Each row was made from one small tree. The marks that hang from a mark follow it in brackets, in the order of their numbers. Every link used is in the known rows. Write each row's tree.
(in the rows, 128 means zero)
Known rows
Z_154[Z_627[Z_465[Z_410] Z_704]]: [ 78  88 147 164 128 136 138 123 121 141  76 120 196 132 146  98 125 102
 111 106 142  65 109 125 114 107 139 143 154  86 156 106 107 148 112 112
 171 124 153 141  97 149 125 108  89 137 137 140 101 120 101 167 101 113
  91]
Z_465[Z_410 Z_627[Z_154]]: [ 66 152 156 125 149 118 163 126  77 128  77 140 140 107 127  80  98 139
 131 105 152  31 129 123 116 131 100 117 126  79 126 123 121 112 126  98
 181 141 168 129 125 130 132  62 114 133  91 104 134 117 124 134  49 126
  99]
Z_465[Z_410[Z_154] Z_627[Z_704]]: [ 53 159 149 150 168 117 143 141 107 136  57 152 123 123 135  90 116 134
 111 122 162  42  95 113 132 132 129 113 151  82 126  95 107 105 128  67
 198 131 194 179 114 144 130  86  93 123  92  96  96 120 160 153  59 115
 110]
Z_417[Z_465[Z_410 Z_627]]: [ 70  77 134 116 110 112 155 110  81 130 110 161 149 126 158 120 136 109
 102 117 125  44 106 131 113 108 116 125 112  86  98 129 131 137 132  97
 164 152 150 140 123 127 151 120 118 150 113  70 121 110 169 148  66 100
 138]
Z_465[Z_410]: [108 124 148 148 145 129 144 114 102 135  96 131 120 133 124 101 120 106
 117 112 130  83 123 153 131 108 143 121 115 104 125 101 131 126 134 130
 138 146 157 128 114 151 140  79 121 152  99 109 131 135 116 132  88 141
 129]
Z_465[Z_627[Z_704[Z_305 Z_410]]]: [ 90 160 118 137 120 119 133 145 123 107  92 155 149 106 142 145 143 143
 146 109 168 103 147  96 105 139  92 148 134 112  98 136 117 112 129  88
 207 124 143 141 113 106 143 138 132 123 117 109 117 121 171 152 117 129
 121]
Z_704[Z_305 Z_410 Z_627[Z_154 Z_465]]: [121 104 190 187  70 103 109 161 156 114  58 112 224 125 203 170 128 119
 170 125 148  66 165 131 121 163  34 136 163  98  85 147 149 156 111 139
 189 117 134  54  58 135 155 153  94 170 120 157 177 147 122 124 168 157
  94]
Z_410[Z_154[Z_627[Z_465 Z_704[Z_305]]]]: [101  94 187 171 136 110 105 170 158 146  93 135 181 132 167 113 118 136
 103 138 127  96 111  99 116 158 128 132 202 114 151  86 116 147  97 100
 158 100 176 144  64 156 131 146  67 142 166 143 106 118 141 155 162 135
  70]
Z_627[Z_704[Z_410]]: [113 157  99 149  96 134 104 141 137 110 124 124 151 137 143 140 150 124
 144 134 161 127 127 137 137 125 121 129 145  95 138 148 102 134 137 123
 173 132 130 164 125 118 127 140 128 115 119 133 131 154 111 133 116 141
 130]
Z_415[Z_704]: [123 154 135 138 153 118 130 119 147 111 119 138 119 113 140 124 158 161
 106 135 146 120 132 132 138 118 124 108 145 106 105 141 176 115 100 145
 143 133 109 119 134 136 127 126 121 107 131 129 113 120  89 142 145 119
 133]
Z_417[Z_154 Z_465[Z_410 Z_627]]: [ 57 106 148 121 116  84 119 127  98 123 140 179 172 134 208 142 125 119
  55 131 119  29 108 116  97 121  82 117 114  67 119 112 120 159 128  99
 141 187 154 171 117 140 174 123 105 145 119  62 131  97 176 155  66 116
 111]
Z_465[Z_627]: [ 88 139 118 109 134 124 146 127 102 119 101 145 130 106 124 121 128 139
 130 110 140 102 130 105 117 129 102 137 121 121 112 129 125  96 125  85
 160 117 136 126 147 116 128 130 117 117 116 108 107 109 164 147  99 103
 118]
Z_417[Z_154[Z_627] Z_465 Z_704]: [ 67  85 136 110  97 100 106 174 134 113 207 137 237 123 228 151 117  94
  25 150  86  87 124 104  90 130  95 120 151 101 171 122  71 191 138 140
 127 185 138 187 152 145 160 169 116 116 169 110 129  84 154 169 146 148
 101]
Z_415[Z_154[Z_627[Z_465]]]: [100  58 162 157 110 132 140 145 132 111 105 100 159 111 158 104 102 116
  97 111 111  53 131 110 106 123 128 149 127  86 148 151 128 140 136 120
 154 116 125 120 121 139 123 127  93 136 165 134 145  83  94 142 102 122
  67]
Z_417[Z_154[Z_627] Z_465[Z_410]]: [ 68  88 169 142 104  88 112 132 112 133 159 154 200 142 208 128 119  85
  50 118  99  54 135 125  88 108 102 122 134  68 146 102 117 180 119 134
 111 184 169 171  96 176 169 122  96 134 152  94 144 103 134 153  92 149
  96]
Z_704[Z_410[Z_154]]: [118 131 136 153  77 113  64 182 128 124 124 134 144 129 160 117 137 118
 131 145 127 140 135 164 139 133  86 115 162 104 148 119 116 123 121 116
 126 122 173 122 103 152 147 154  70 147 127 124 131 163 128 122 144 181
 100]
Z_465[Z_627[Z_704[Z_305]]]: [ 94 157 126 127 156 121 160 132 129 115  89 153 136 106 133 146 134 151
 136 111 164  91 131  72 103 149 117 144 133 127  96 127 125 110 124  85
 204 116 129 153 120 105 136 127 145 111 124 111 111 103 178 153 113 101
 130]
Z_154[Z_627[Z_465[Z_410] Z_704[Z_305]]]: [ 92  88 169 177 139 128 148 132 133 138  68 136 194 130 150 112 124 108
 116  99 138  65 124 108  98 124 137 148 160  99 132  96 118 153 106 116
 185 120 157 128  65 150 139 107 102 155 146 134 113 114 122 166 124 125
  92]
Z_410[Z_154]: [123 123 163 143 136 112  99 161 140 142 117 137 120 130 147 111 121 138
 109 152 121 124 109 128 138 154 128 109 166 122 146 102 128 124 117 109
 123 115 168 143 105 147 133 138  84 134 133 129 117 131 143 124 144 144
 102]
Z_154[Z_627[Z_465 Z_704]]: [ 96  94 136 156 117 134 122 128 136 133 100 117 199 132 150 113 129 115
 115 119 137  90 114 108 110 122 134 149 168  99 158 123 104 148 110 111
 163 113 134 144 106 136 115 136  96 124 154 151  97 118 107 167 127 103
  86]
Z_704[Z_410]: [124 135 110 139  70 125  88 152 114 113 131 131 149 124 144 128 145 110
 147 127 131 138 149 162 129 116  89 131 129 104 134 140 118 127 131 131
 131 132 143 108 125 132 146 143 106 144 120 122 138 155 115 127 134 168
 119]
Z_704[Z_305 Z_410[Z_154] Z_627]: [120 132 192 192  88 102  95 180 172 123  63 120 175 126 191 171 134 101
 155 121 137 105 179 139 130 165  63 133 168 124  79 113 151 136 115 125
 162 111 181  77  63 164 159 164  79 145 123 144 165 150 163 117 190 183
 117]
Z_417[Z_154]: [118 156 140 136 136  99  96 146 141 122 158 144 148 140 172 151 116 133
  84 139 124 115 134 115 115 144  96 113 124 105 145 112 120 151 126 134
 106 161 130 158 121 141 147 133 120 121 137 116 137 111 132 133 129 145
  96]
Z_415[Z_704[Z_305 Z_410[Z_154[Z_627]]]]: [118 151 180 170 121  95  97 174 152 109 103 151 150 105 175 122 158 150
 111 126 136 129 172 135 111 137  86 124 186 101 109 118 182 123  84 141
 149 120 163  92  74 163 160 149  79 134 154 130 126 133 110 153 192 189
  99]

Write each row's tree
[101  75  98 109  49 121 103 166 114 101 180 128 204 122 196 149 145  96
  93 163 108 109 112 153 129 120  96 122 140 110 136 155  81 161 154 133
 153 169 129 148 159 115 161 183 123 154 132 104 132 129 149 149 139 147
 147]
Z_417[Z_465 Z_704[Z_410]]
[119  84 197 204  76  98  77 179 169 129  41 126 203 133 212 172 142 106
 153 138 137  82 147 140 136 167  48 130 172 108  85 107 151 145 104 113
 167 106 162  62  45 153 162 182  60 181 127 139 146 148 163 132 191 158
  95]
Z_704[Z_305 Z_410[Z_154] Z_627[Z_465]]
[ 87 143 121 146  94 135 115 145 130 116 120 114 184 124 141 118 136  93
 131 101 139 129 162 127 109 109 117 153 166 103 158 135  99 142 120 125
 160 118 159 151 118 150 126 131 105  94 152 153 122 137 101 148 126 154
 102]
Z_154[Z_627[Z_704[Z_410]]]
[ 99  97 171 186 139 123 146 122 179  91  55  96 140 106 185 139 136 147
 103 133 148  19 126 127 147 136 111 120 127  67  80 179 191 123 120 138
 182 127  89  93 135 135 114 135 100 111 132 145 156  81  66 138 106  86
 113]
Z_415[Z_154 Z_704[Z_627[Z_465]]]
[ 74 163 110 137 112 120 107 157 121 117  94 143 146 113 144 124 137 138
 134 130 164  97 119 111 127 139  94 127 154  96 129 136 102 103 130  76
 191 120 162 164 129 119 128 142  97 107 113 111 106 131 158 148 100 122
 106]
Z_465[Z_627[Z_704[Z_410[Z_154]]]]
[ 87 161 131 143 123 110 119 165 129 108  87 157 147 110 150 135 139 149
 139 123 162  98 133  93 110 153  91 135 156 109 109 121 115 111 126  77
 204 114 157 151 101 119 145 143 108 125 123 107 116 123 177 148 123 140
 109]
Z_465[Z_627[Z_704[Z_305 Z_410[Z_154]]]]
[110  91 153 116 120  83 112 176 150 105 202 162 210 127 235 192 122 130
  38 165  97  91 110  86  93 161  93 111 134 119 125 119  98 190 142 144
 146 194 123 174 117 123 185 175 151 149 150  87 148  81 184 159 169 153
 126]
Z_417[Z_154 Z_465 Z_704[Z_305]]
[ 89 119 142 149 132 110 101 165 169 114 124 107 223 130 225 171 110 105
  68 163 125  64 107 115 139 158  73 109 133 103 142 113  84 163 138 127
 146 172 114 149 146 131 140 162 109 125 112 134 126  99 141 160 150 122
 103]
Z_417[Z_154 Z_704[Z_627[Z_465]]]
[114 112 141 159 128 122 116 134 147 126 106 122 190 140 162 125 117 173
 126 163 163  58  77 104 136 160 119 108 176  77 153 151 106 157 119 118
 193 124 104 160  93 100 113 121 118 136 130 158 131 128  84 132 105  87
  85]
Z_627[Z_154 Z_465 Z_704]
[ 67 152 174 158 177 110 154 151 115 137  49 166 127 116 142 108 114 140
 116 114 162  46 107  97 116 149 128 121 150  97 106  86 124 110 121  70
 213 130 196 163  83 143 145  85 101 137 102  93 114 112 180 154  83 130
 111]
Z_465[Z_410[Z_154] Z_627[Z_704[Z_305]]]
[126 115 155 179  92 112  99 164 145 115 100 136 210 137 186 147 128 175
 151 154 170  75 108 112 113 167  84 124 180  71 131 148 115 165 115 129
 213 123 121 123  53 104 141 137 116 165 136 144 150 139 101 133 138 137
  75]
Z_627[Z_154 Z_465 Z_704[Z_305 Z_410]]
[ 84 174 134 134 118 116 138 154 121 102 102 149 164 105 149 137 126 165
 154 118 172  85 148  84 102 157  78 137 157  95 113 153 113 123 127  95
 222 123 140 143 106 102 140 115 133 111 123 129 143 128 146 133 104 140
  96]
Z_465[Z_627[Z_154 Z_704[Z_305 Z_410]]]
[ 93  72 122 122  60 109  83 190 123 105 177 136 199 121 213 137 147 100
  82 178 106 111  99 153 136 132  98 107 163 110 149 138  81 161 146 125
 151 160 155 156 140 125 161 186  97 159 142 101 125 131 157 150 153 162
 131]
Z_417[Z_465 Z_704[Z_410[Z_154]]]
[122  91 185 179  80 100  73 195 136 128 100 149 190 118 183 128 134 121
 125 123 117 126 158 129 101 149  71 143 185 111 134  91 132 140 102 117
 146 108 183  82  45 163 172 165  62 179 160 123 130 140 152 147 191 195
  72]
Z_704[Z_305 Z_410[Z_154[Z_627[Z_465]]]]
[130 169 162 149 152 112 149 143 158 117 122 132 159 128 146 142 111 175
 144 137 164  94 132  78 109 175 126 122 173 108 123 144 123 152 123 138
 210 124 126 158  82 108 127 100 158 106 141 155 168 122 109 113 131 135
 106]
Z_627[Z_154 Z_704[Z_305]]
[ 73 179 109 124 107 123 127 150 112 104 104 136 166 108 142 116 123 153
 148 125 171  80 137 100 116 142  81 128 155  78 132 165  98 118 131  94
 210 126 140 162 135 104 124 117 121  98 114 131 130 133 121 134  83 123
  92]
Z_465[Z_627[Z_154 Z_704[Z_410]]]
[ 99 176 155 165 105 110 115 136 158 104  85 105 173 113 177 134 154 140
 140 131 164  87 173 156 150 130  64 108 165  77  93 175 174 126 100 153
 167 130 123  97 125 147 125 129  96  94 118 162 152 146  59 123 140 143
 119]
Z_415[Z_704[Z_410 Z_627[Z_154]]]
[ 87  82 170 122 113  85 120 178 143 116 200 151 237 117 237 174 118 107
  28 144  88  88 141  78  71 148  86 132 151 118 143 110  90 200 129 144
 144 183 141 171 117 146 184 173 131 134 175 103 140  73 176 172 176 164
 103]
Z_417[Z_154[Z_627] Z_465 Z_704[Z_305]]
[112  65 166 172 133 116 102 144 116 151  71 143 152 141 160 100 119 130
 102 152 124  56  69 156 144 134 125 108 147  85 140  86 125 132 115 104
 136 133 164 116  79 150 140 119  64 198 116 107 102 133 129 151 110 119
  88]
Z_627[Z_465[Z_410[Z_154]]]
[107 118 126 167  82 121  86 155 136 116 107 120 205 140 178 125 132 162
 142 163 167  69  94 130 136 147  89 115 178  55 158 161  97 159 124 123
 196 128 120 143  89 104 123 135  99 148 129 150 136 152  75 129 104 117
  78]
Z_627[Z_154 Z_465 Z_704[Z_410]]
[ 89  65 126 117 109 126 147 141 101 121 150 135 179 126 183 126 128  92
  74 150 108  64  85 145 133 115 135 110 124 111 132 127  89 160 152 132
 163 182 143 160 147 123 155 128 138 161 115  89 128 110 148 156 102 129
 155]
Z_417[Z_465[Z_410] Z_704]
[ 54  88 153 124 110 100 118 162 115 118 179 141 231 127 227 127 112  78
  22 140  92  48 115 125  91 116 103 115 141  82 168 102  73 189 139 140
 138 203 164 185 140 162 171 132 109 135 142  92 132  88 143 173 109 160
 108]
Z_417[Z_154[Z_627] Z_465[Z_410] Z_704]
[ 94  87 183 187 128 121 124 123 146 145  31 104 177 145 177 132 122  91
 129 132 137  36 103 152 160 141 105 117 146 100 105 103 138 139 116 110
 154 125 154  98  95 154 128 130  69 156 102 140 129 130 128 136 117 101
 115]
Z_704[Z_627[Z_465[Z_410[Z_154]]]]
[121 166 198 165 163 104 160 125 177 108  72 120 156 110 170 156 136 161
 132 124 156  80 172 105 130 159  92 116 167 113  58 151 203 133  90 157
 183 125 116  83  94 142 132 121 129  97 130 161 157 112  92 124 168 128
 127]
Z_415[Z_704[Z_305 Z_627[Z_154]]]
[118  95 196 197 155 113 165 130 191  92  46 110 144  99 195 162 138 159
 108 122 145  24 143 104 128 151 106 127 131  86  51 167 209 132 112 144
 196 122  91  77  99 137 134 139 113 130 140 139 168  71  91 139 142 105
 112]
Z_415[Z_154 Z_704[Z_305 Z_627[Z_465]]]
[139 128 175 165  88 100  80 193 140 123 114 155 142 121 170 142 137 134
 139 135 124 141 154 136 115 153  83 132 165 124 119 105 140 132 113 124
 147 119 181  99  61 148 174 158  92 173 141 117 146 150 159 129 184 201
  98]
Z_704[Z_305 Z_410[Z_154]]
[100  93 154 185 147 125 109 137 134 143  64 138 159 150 161 110 131 139
 107 156 156  39  51 135 152 136 150 105 162  74 143  96 110 141 120  94
 182 130 156 165  77 133 126 113  83 168 112 115  99 132 120 157  90  99
  97]
Z_627[Z_465[Z_410[Z_154]] Z_704]
[102 129 180 162 147 114 116 170 156 142 106 132 156 124 146 117 116 126
 105 125 126 120 136  92 111 156 136 135 195 122 145  90 118 138 103 105
 157 105 186 158  80 158 130 131  88 113 165 148 120 121 142 140 161 157
  87]
Z_410[Z_154[Z_627[Z_704[Z_305]]]]
[ 93  84 166 169 136 121 143 142 149  95  92 111 148  96 168  97 130 149
  79 121 131  47 134 113 114 117 125 133 144  61 124 167 173 125 106 137
 164 121 107 105 128 147 120 127  84 116 166 139 133  74  51 159 112 116
  75]
Z_415[Z_154[Z_627[Z_465]] Z_704]
